Every row comes from one small tree of marks. The marks that hang from a mark follow it in brackets, in the order of their numbers. Every link used is in the known rows. Which tree was each row made from?
Known rows:
J818[J625[J722]]: [-14.2,-2.8,2.0,-6.2,2.9,10.6,-2.6,6.9,-0.7,-8.9,6.9,13.4,19.3,-8.0,7.1,-7.6,13.7,-2.9,5.8,-6.2,16.1,5.0,11.4,3.0,6.3,-14.1,12.4,-9.8,-6.3]
J426[J34]: [-2.4,-7.6,8.3,-2.1,9.5,2.8,3.4,3.7,-2.7,6.3,-6.3,5.5,-0.7,5.1,-3.4,4.2,-0.7,3.5,-0.2,-5.2,11.5,-5.7,-0.6,-1.6,13.2,8.7,11.1,0.6,-4.9]
J834[J818[J625[J722[J34]]] J946]: [-19.9,10.7,-8.1,-7.0,18.0,11.0,24.0,5.1,-14.8,-14.0,20.9,18.6,14.8,-8.0,6.9,-6.8,19.6,29.6,-4.8,-22.2,14.0,8.2,0.1,3.3,10.0,-25.2,23.7,-23.5,-11.8]
J625[J722 J818[J34[J946] J577[J426]]]: [-11.8,7.3,-8.3,-24.8,-15.7,9.4,-8.2,20.0,-5.7,-11.4,20.5,35.2,34.9,-6.3,19.3,-4.6,9.3,-14.0,23.9,-14.9,8.1,6.6,-2.7,4.4,6.6,2.3,34.7,-15.6,-7.5]
J818[J34[J946] J577 J625]: [-7.5,3.8,-4.1,-20.4,-2.0,31.4,10.3,26.5,-2.0,-3.0,1.4,34.6,34.4,-2.0,17.6,5.9,32.2,-0.5,-3.9,-27.1,17.5,12.3,5.7,-2.5,22.2,-37.1,32.3,-16.3,-14.5]
J834[J818[J34[J722 J908] J577[J426] J625] J946]: [-12.9,11.9,-13.7,-30.5,13.7,18.9,27.3,17.8,-12.1,-5.8,19.8,48.1,29.8,-6.4,15.9,5.2,32.1,25.6,-6.6,-34.2,7.4,20.7,9.6,-6.1,12.5,-36.7,42.6,-26.7,-19.2]
J908[J34]: [-1.7,4.9,13.0,-5.5,6.3,7.5,3.8,2.1,-2.6,-2.3,-2.1,7.1,6.5,7.1,3.6,-4.3,1.5,-2.5,-10.2,-13.2,8.1,-1.4,7.0,-0.5,7.6,13.3,10.5,-1.8,-7.2]
J946[J34[J818[J577 J625[J722]] J908] J834]: [7.0,12.0,25.2,-20.6,7.7,21.0,8.6,28.8,-25.1,-1.7,-8.4,41.5,19.9,-2.7,19.9,-5.9,44.9,22.1,0.8,-23.1,-5.6,-15.7,10.8,4.4,15.3,-12.0,19.4,-31.6,-6.9]
J722[J34[J946[J834]] J625]: [-1.7,12.5,4.4,14.5,37.1,42.5,9.1,0.8,-8.0,15.7,3.4,-0.9,6.8,5.3,2.1,8.3,11.2,20.9,7.4,1.6,17.4,-9.6,-19.0,8.2,-1.8,-4.2,11.4,-31.0,-1.1]
J908[J34[J426 J722 J946]]: [-13.2,6.1,10.5,-24.6,9.1,18.6,19.3,-2.6,-16.3,12.7,15.5,23.2,5.9,0.6,14.1,1.8,4.9,-0.8,-3.0,-15.7,-2.5,-1.5,13.9,6.8,-19.2,11.3,27.0,-29.6,-12.3]
J577[J426 J818]: [15.0,0.8,-8.1,-18.8,1.0,4.7,-15.5,3.3,7.2,9.5,-2.9,11.7,18.3,-5.8,-9.9,4.4,-17.1,-4.9,12.8,8.1,-11.4,17.5,-3.2,-19.8,12.1,14.2,9.6,10.5,-9.0]
J625[J722 J818[J34 J577]]: [-12.7,7.3,-1.0,-13.5,-13.8,4.0,-14.3,19.4,-4.0,-19.3,19.2,31.2,30.2,-4.3,15.8,-4.9,12.5,-13.7,22.8,-18.8,13.2,2.8,1.3,6.8,11.0,1.0,29.1,-5.4,-4.6]
J908[J34[J426 J722 J818[J577] J946[J834]]]: [-11.7,15.2,17.4,-33.2,12.1,24.9,19.5,13.1,-23.7,14.0,12.2,40.9,10.2,-4.7,18.0,5.2,18.6,-0.4,0.1,-27.4,-9.8,-4.8,14.8,3.3,-16.1,5.6,37.8,-39.2,-10.5]
J818[J577]: [2.0,3.5,-4.3,-3.4,-3.9,1.8,-7.4,11.2,2.3,-4.7,-1.4,9.8,9.4,-2.5,7.3,6.7,9.1,-11.1,-0.7,-11.2,1.8,5.9,1.6,-3.3,9.8,-8.2,8.0,0.7,-1.0]
J577[J426[J34] J818[J625]]: [10.6,-6.9,-2.1,-21.6,8.9,15.8,-13.4,11.7,6.3,12.3,-8.9,22.4,27.7,-6.1,-10.7,4.4,-7.8,-1.9,11.8,-2.3,3.5,16.7,0.9,-24.2,29.1,8.0,22.3,7.4,-15.0]
J625[J722 J818[J34[J426 J908 J946] J577]]: [-16.2,8.9,-4.8,-27.4,-13.6,10.4,1.8,21.7,-9.4,-11.6,28.2,48.3,33.7,-7.7,24.8,-4.1,15.3,-12.8,26.6,-25.1,6.1,1.5,3.6,5.7,-3.9,2.4,43.5,-27.7,-8.4]
J834[J946[J34]]: [2.3,4.1,-1.1,-4.6,2.3,2.5,18.6,1.9,-16.4,-1.2,3.3,0.6,2.8,4.0,8.0,-5.6,10.3,25.6,-16.4,-4.9,-1.1,-0.9,-1.7,7.8,10.4,-7.3,2.1,-15.2,-7.8]
J722[J34[J818[J577[J426]] J908 J946] J625]: [-5.3,12.9,3.6,-4.4,34.9,52.1,17.6,13.9,-1.1,23.3,9.9,30.3,19.5,-1.1,5.0,18.8,15.2,6.2,14.1,-12.4,9.7,-0.2,-11.3,-4.8,-9.2,-2.1,39.8,-43.4,-2.2]
J426[J34[J818]]: [-5.9,-4.7,14.7,-8.6,10.9,9.6,8.2,10.2,-6.0,10.7,-5.4,17.6,-0.3,0.8,-5.6,7.1,2.8,2.0,3.8,-11.1,5.2,-6.9,0.7,-4.3,9.3,8.7,21.6,-5.8,-2.9]
J426[J34[J722[J625] J818[J577] J908 J946[J834]]]: [-10.8,4.9,17.1,-20.9,25.9,28.1,26.8,19.0,-15.6,23.0,0.4,45.1,3.6,-6.6,8.2,14.5,24.9,13.1,13.0,-20.3,0.2,-9.6,8.4,3.9,-10.6,2.7,42.2,-43.7,-9.6]
J818[J34[J426 J722 J908 J946[J834]] J577 J625]: [-11.0,8.4,-1.9,-40.2,7.9,36.9,17.7,26.9,-14.3,7.9,15.3,64.0,37.8,-5.6,29.7,9.8,43.7,5.9,6.9,-35.5,6.6,7.8,19.7,-0.1,-2.1,-36.1,48.6,-41.8,-18.6]
J625[J722 J818[J34[J426 J908 J946[J834]]]]: [-14.4,9.2,-0.6,-25.4,-8.2,8.3,5.8,15.9,-15.0,-9.0,26.8,42.1,26.7,-5.6,21.4,-11.4,12.9,-0.6,27.6,-17.6,3.8,-6.6,1.0,9.6,-9.2,7.4,35.5,-30.5,-7.1]
J34[J426 J722 J818 J908]: [-16.1,4.3,10.5,-37.7,11.6,17.9,20.3,6.8,-13.7,22.9,26.5,56.9,6.3,-11.6,10.8,14.2,13.7,-2.6,20.5,-20.5,-21.4,-0.9,24.1,-3.1,-43.5,2.9,44.1,-41.6,-3.8]
J908[J34[J722 J818[J625] J946[J834]]]: [-12.6,12.2,22.4,-24.4,15.5,27.8,22.1,13.2,-18.2,10.5,2.0,34.8,8.8,-4.8,10.3,-1.8,24.3,10.5,-2.4,-25.0,-2.1,-5.5,16.4,5.1,-8.7,-0.5,31.4,-35.0,-11.8]

Write each row's tree:
[-18.4,9.0,3.8,-32.8,2.2,26.8,32.5,30.4,-6.5,5.6,10.5,57.7,22.1,-18.3,18.2,3.5,31.0,-4.0,13.2,-30.9,-5.0,3.0,13.6,-3.2,-14.6,-13.8,49.0,-50.6,-9.5] -> J34[J818[J577 J625[J722]] J908 J946]
[-5.0,13.4,8.6,-18.5,5.1,15.4,25.3,16.6,-19.4,11.8,-1.5,22.6,-3.5,-9.9,6.5,-1.5,16.2,13.9,5.2,-10.6,-17.4,-11.2,-5.8,3.6,-12.8,-4.1,17.0,-35.6,-0.6] -> J34[J818 J946[J834]]
[-9.9,4.2,12.4,-14.1,27.4,21.9,26.6,10.7,-15.4,16.7,1.2,35.0,1.2,-3.4,9.1,10.3,23.4,20.8,9.6,-16.7,5.7,-8.7,6.4,6.7,-6.2,1.0,33.4,-38.2,-11.5] -> J426[J34[J722[J625] J908 J946[J834[J818[J577]]]]]
[1.1,14.7,4.4,-9.6,11.2,11.3,3.0,19.3,-15.9,-11.0,-4.0,25.0,15.1,-2.6,10.7,-3.5,32.1,21.3,-1.9,-23.1,5.2,-3.6,-1.2,-0.7,22.3,-26.7,12.2,-9.7,-6.7] -> J946[J834[J818[J34 J577 J625]]]
[4.6,2.6,22.0,-15.9,1.4,16.3,17.4,13.7,-14.3,6.6,-2.7,27.7,7.9,2.1,7.9,1.2,22.0,15.0,-1.9,-14.0,-11.6,-10.3,8.7,1.0,3.3,2.2,16.7,-20.8,-4.2] -> J946[J34[J818 J908]]
[1.5,5.8,-5.4,-22.2,-9.8,11.8,-8.2,20.5,0.8,0.0,11.1,43.1,29.0,-2.2,12.6,4.3,15.3,-8.2,19.0,-23.3,-1.6,7.3,4.6,-7.4,4.5,-2.0,34.6,-9.4,-5.3] -> J625[J818[J34[J722 J908] J577[J426]]]
[7.7,9.9,21.4,-16.5,16.2,22.5,8.4,9.1,-31.3,11.5,4.9,33.7,10.4,1.0,20.9,-2.2,32.5,28.0,8.8,-11.0,-10.1,-19.1,9.0,11.5,-5.8,0.1,15.1,-38.7,-5.2] -> J946[J34[J426 J722[J625[J818]] J908] J834]
[-0.8,0.7,19.9,-22.6,2.5,26.6,3.8,15.9,-16.5,10.7,-0.1,30.9,17.4,-3.5,11.1,8.2,29.6,8.6,-0.5,-14.2,-8.0,0.6,16.3,2.4,9.0,-13.5,23.0,-19.4,-7.3] -> J946[J34[J722 J818[J577[J426] J625]]]
[2.3,-0.7,18.5,-14.5,4.5,12.9,12.5,2.5,-13.7,8.7,2.2,21.9,5.4,4.5,11.1,3.7,22.4,19.2,-0.6,-7.3,-8.0,-7.4,17.0,10.4,-5.8,1.0,12.0,-20.1,-8.0] -> J946[J34[J722 J908]]
[3.1,2.0,2.5,-18.8,4.8,19.5,-6.1,12.7,0.6,0.7,4.6,28.5,28.9,-4.6,-3.0,4.1,4.0,3.2,11.0,-14.1,4.1,13.3,5.7,-13.3,20.0,-9.3,23.3,3.6,-14.5] -> J577[J818[J34[J426] J625]]
[-5.1,10.4,-0.2,-11.6,14.4,33.3,8.3,12.0,-4.0,16.7,7.6,20.1,14.3,0.9,3.6,14.0,9.1,2.5,7.8,-13.3,0.6,0.3,-9.4,-4.2,-3.2,-3.9,28.9,-24.8,-2.0] -> J722[J34[J818[J577[J426]] J946]]
[-20.4,13.3,-11.8,-28.3,10.7,15.5,29.2,19.2,-17.5,-16.3,28.5,48.6,32.3,-8.1,21.2,-0.7,30.7,20.2,-3.9,-38.4,13.9,15.3,7.8,-1.4,12.8,-34.7,45.1,-30.6,-18.6] -> J834[J818[J34[J426 J908] J577 J625[J722]] J946]
[-12.8,7.6,12.0,-18.1,13.7,26.9,18.1,-0.2,-16.1,12.9,17.1,24.6,9.8,-1.9,13.6,1.7,6.2,-1.0,3.6,-16.4,1.9,-2.4,9.1,6.4,-16.5,12.6,30.9,-34.7,-9.9] -> J908[J34[J426 J722[J625[J818]] J946]]
[-13.6,9.0,1.4,-15.8,-9.5,6.1,-0.6,14.1,-12.9,-12.8,18.4,28.1,22.3,-4.5,15.5,-12.5,11.3,1.9,23.7,-12.8,7.1,-6.0,-3.4,13.2,0.3,4.8,24.9,-18.7,-5.7] -> J625[J722 J818[J34[J946[J834]]]]
[-11.1,2.5,2.1,-10.5,11.7,20.8,-3.1,-0.9,-11.8,13.3,24.4,25.8,10.1,-9.3,11.2,11.3,6.8,-7.3,19.5,-7.8,-2.2,2.4,8.1,3.9,-20.7,-1.3,25.5,-25.1,-0.5] -> J34[J426 J722[J625[J818[J577]]]]
[-11.9,3.0,17.1,-25.4,19.4,17.8,29.4,14.2,-16.9,23.0,0.8,42.4,-2.3,-4.5,5.6,8.7,19.8,17.3,12.0,-18.3,-6.0,-12.5,10.5,4.5,-16.0,7.4,37.0,-39.6,-9.8] -> J426[J34[J722 J818 J908 J946[J834]]]
[-14.4,-0.8,2.9,-2.4,11.1,20.8,-5.3,6.2,0.0,-5.8,9.8,13.8,22.9,-3.4,5.7,-3.5,14.4,1.1,7.7,-8.1,22.1,3.2,7.2,3.4,7.1,-14.2,16.3,-11.9,-6.4] -> J818[J625[J722[J34]]]
[-5.8,13.2,-4.2,-26.5,7.9,13.0,29.3,17.8,-14.1,1.8,6.3,40.5,14.2,-10.8,19.9,-5.2,27.0,16.1,7.7,-18.4,-7.3,-2.8,3.4,0.8,-10.1,-9.9,27.8,-44.8,-10.5] -> J34[J908 J946[J834[J818[J577[J426] J625[J722]]]]]
[-15.6,6.2,-1.0,-31.2,-2.4,26.9,17.5,24.6,-8.9,7.7,9.0,39.4,23.3,-18.0,13.9,3.9,19.5,-9.5,9.3,-17.4,-4.5,8.8,4.6,-4.4,-3.1,-15.8,38.2,-37.1,-7.2] -> J34[J818[J577[J426] J625[J722]] J946]
[-16.3,12.9,-6.8,-20.8,21.0,15.1,36.9,2.5,-20.4,-0.6,28.9,35.9,10.9,-2.1,11.2,5.0,18.7,33.1,-2.5,-23.6,2.8,8.5,3.4,3.8,-7.0,-20.9,35.3,-31.5,-14.4] -> J834[J818[J34[J426 J722[J625] J908]] J946]
[-6.9,12.0,10.3,-20.8,11.0,19.6,21.7,7.9,-20.3,1.7,6.6,24.3,11.4,-0.5,15.8,-8.1,14.1,8.4,-8.7,-24.1,1.1,-6.5,4.2,-0.2,1.9,1.9,23.5,-29.3,-11.8] -> J908[J34[J426 J946[J834[J818[J625]]]]]
[-9.6,15.5,7.4,-25.6,20.1,35.7,19.2,17.1,-20.7,25.7,7.1,38.7,6.8,-15.9,12.6,14.5,25.5,8.1,15.5,-8.9,-14.9,0.3,3.2,6.0,-22.5,-11.0,33.5,-49.8,-4.0] -> J34[J722[J625] J818[J577[J426]] J946[J834]]
[-2.7,-1.5,-4.0,-26.7,10.2,13.3,12.2,9.7,-7.9,11.1,1.8,28.5,17.1,-3.4,8.5,-1.2,6.9,7.4,6.7,-5.0,3.7,2.6,0.5,-7.7,5.5,3.6,26.3,-23.2,-11.5] -> J577[J426[J34[J908 J946[J834[J818[J625[J722]]]]]]]
[-9.9,11.4,14.4,-18.5,21.1,27.0,18.2,-0.6,-21.5,14.1,11.7,22.2,5.8,-0.1,15.4,0.9,11.2,7.2,-1.4,-12.8,1.6,-6.2,8.9,9.4,-16.1,9.1,24.5,-37.4,-10.9] -> J908[J34[J426 J722[J625] J946[J834]]]
[-12.7,7.0,-2.3,-15.3,10.0,26.3,-2.8,21.1,-5.7,-5.8,11.6,35.3,33.8,-8.4,21.1,1.5,30.0,-5.5,9.4,-23.8,18.2,4.4,9.2,0.2,8.0,-21.8,31.4,-28.8,-10.0] -> J818[J577 J625[J722[J34[J426 J908 J946[J834]]]]]
